Each row was made from one path, in order. Every step used is in the known rows, and no mark comes twice. Write each row's path.
Known rows:
guzazel-supeli: 45	16	-61	-40	-2	-14	-20	13	-5	-31	-10	8	-48	45	33	-43	11	7	56	-5	-29
keketos-bigor-vodat: -3	8	-16	25	-6	-22	7	-23	-42	-18	-23	46	1	59	-4	-57	41	-26	-10	15	-20
bigor-supeli-sitom: 16	11	-38	5	-14	15	-33	32	6	-63	-48	32	-13	24	25	-31	54	-11	32	-3	12
gedif-gufeta-guzazel-supeli: 61	22	-45	-72	13	4	-22	24	1	-2	-35	54	-65	25	9	-62	7	19	50	-7	16
sitom-gufeta-guzazel-zakup: 64	56	-15	-45	-1	27	-27	14	-21	-49	-21	12	-97	-9	-30	-43	45	-31	9	6	36
guzazel-zakup: 39	79	-21	-15	-13	13	-31	2	-17	-56	10	-18	-76	6	-5	-12	37	-26	19	13	9
keketos-bigor: 36	17	-13	4	-1	-21	-8	-9	3	-4	-12	10	-37	49	-8	-57	31	-6	2	4	-8
gedif-gufeta-guzazel-supeli-sitom: 45	19	-44	-41	11	6	-35	67	-12	-15	-59	65	-58	31	22	-52	22	10	43	-7	6
gufeta-guzazel-supeli-gedif: 16	8	-65	-67	10	-8	-10	34	2	-11	-24	38	-90	51	40	-83	18	-9	64	-13	-18
sitom-gufeta-guzazel: 63	3	-23	-63	10	14	-17	9	-5	-23	-57	45	-75	15	-20	-54	33	-15	25	13	17
keketos-bigor-supeli-gedif-gufeta: 30	-18	-36	6	2	3	7	15	29	-14	-3	53	-35	10	3	-93	35	29	53	-2	41
gedif-supeli: 30	25	-40	-28	3	14	-29	14	31	-4	-31	26	-26	17	-5	-21	17	18	62	4	-16
bigor-supeli: 27	7	-35	-12	-25	14	-18	-19	23	-63	-20	13	-7	15	10	-34	47	-5	35	1	22
supeli-gedif-gufeta-guzazel: 30	23	-20	-64	18	17	-14	20	11	7	-41	72	-90	13	-4	-68	20	8	45	12	33
gufeta-guzazel: 33	43	-13	-71	6	13	-28	-6	3	-13	-48	43	-76	30	-6	-32	24	-21	15	13	9
gedif-supeli-sitom-gufeta: 60	-27	-51	-1	5	12	-22	62	0	-32	-59	39	-34	8	-5	-47	43	17	63	6	-12
guzazel-supeli-sitom-gufeta-bigor: 61	6	-102	-24	-28	-12	-8	27	-36	-23	-67	16	-72	42	0	-33	50	-1	48	4	-11
supeli-sitom-gufeta: 60	-28	-42	1	1	3	-15	50	-18	-51	-52	25	-51	17	4	-45	43	1	43	17	-14
sitom-gufeta: 67	-26	-40	-16	-1	-2	-5	9	-9	-46	-28	10	-55	12	-7	-47	33	4	48	22	-9

Which path is each row?
16	-19	-90	-19	-26	4	12	0	6	-43	-31	22	-58	28	14	-68	61	-9	61	-3	13 -> sitom-gufeta-bigor-supeli-gedif
-2	10	-82	-23	-31	2	4	-8	12	-37	-24	20	-57	38	25	-54	54	-16	54	-7	9 -> gufeta-bigor-supeli-gedif
27	-12	-41	-9	1	14	-1	15	28	-28	-8	49	-42	2	14	-71	31	29	68	5	35 -> bigor-supeli-gedif-gufeta
60	56	-16	-32	3	29	-34	41	-28	-54	-34	25	-93	-5	-23	-42	51	-38	8	5	34 -> supeli-sitom-gufeta-guzazel-zakup
39	24	-72	-18	-39	15	-7	-30	13	-33	-37	31	-24	11	-14	-28	53	14	38	3	48 -> gedif-gufeta-bigor-supeli
56	-3	-30	-52	15	26	-29	52	1	-14	-83	67	-61	8	-20	-55	41	-6	38	2	16 -> gedif-supeli-sitom-gufeta-guzazel
58	-13	-22	-30	6	15	-19	34	1	-32	-71	64	-41	18	-22	-82	59	-19	9	-7	41 -> keketos-bigor-supeli-sitom-gufeta-guzazel
29	14	-25	-57	11	26	-12	13	25	-10	-41	78	-69	7	-5	-76	32	7	45	2	53 -> bigor-supeli-gedif-gufeta-guzazel
15	-3	-73	-39	2	-18	-3	32	2	-24	-4	14	-77	52	53	-73	16	-2	75	-9	-35 -> guzazel-supeli-gedif
52	13	-92	-18	-26	3	-12	27	-19	-11	-78	27	-62	28	-19	-23	53	6	54	5	-6 -> gedif-supeli-sitom-gufeta-bigor
50	15	-86	-15	-28	-5	-7	17	-34	-25	-71	16	-75	34	-9	-25	56	-7	40	14	-7 -> supeli-sitom-gufeta-bigor
34	26	-49	-45	6	1	-40	61	-16	-25	-62	51	-60	46	31	-46	27	-10	37	-12	-12 -> gufeta-guzazel-supeli-sitom
17	-1	-90	1	-26	-17	7	7	-75	-32	-70	51	-31	55	6	-40	55	-20	29	10	-23 -> guzazel-supeli-sitom-gufeta-bigor-vodat
55	0	-24	-49	13	17	-24	41	-14	-29	-75	57	-72	18	-13	-54	41	-17	24	10	13 -> supeli-sitom-gufeta-guzazel
56	-41	-49	6	-8	12	-15	42	-3	-71	-53	31	-22	7	3	-58	58	-1	45	5	14 -> bigor-supeli-sitom-gufeta
40	-7	-60	-25	9	-4	-2	35	10	-6	0	45	-69	20	29	-79	10	37	82	2	3 -> guzazel-supeli-gedif-gufeta
70	-36	-64	-8	3	-5	-17	64	-20	-50	-48	23	-47	25	19	-62	37	10	60	3	-19 -> guzazel-supeli-sitom-gufeta
49	-3	-82	-17	-41	11	-1	-25	1	-53	-48	11	-27	16	-16	-36	66	-5	39	1	33 -> sitom-gufeta-bigor-supeli
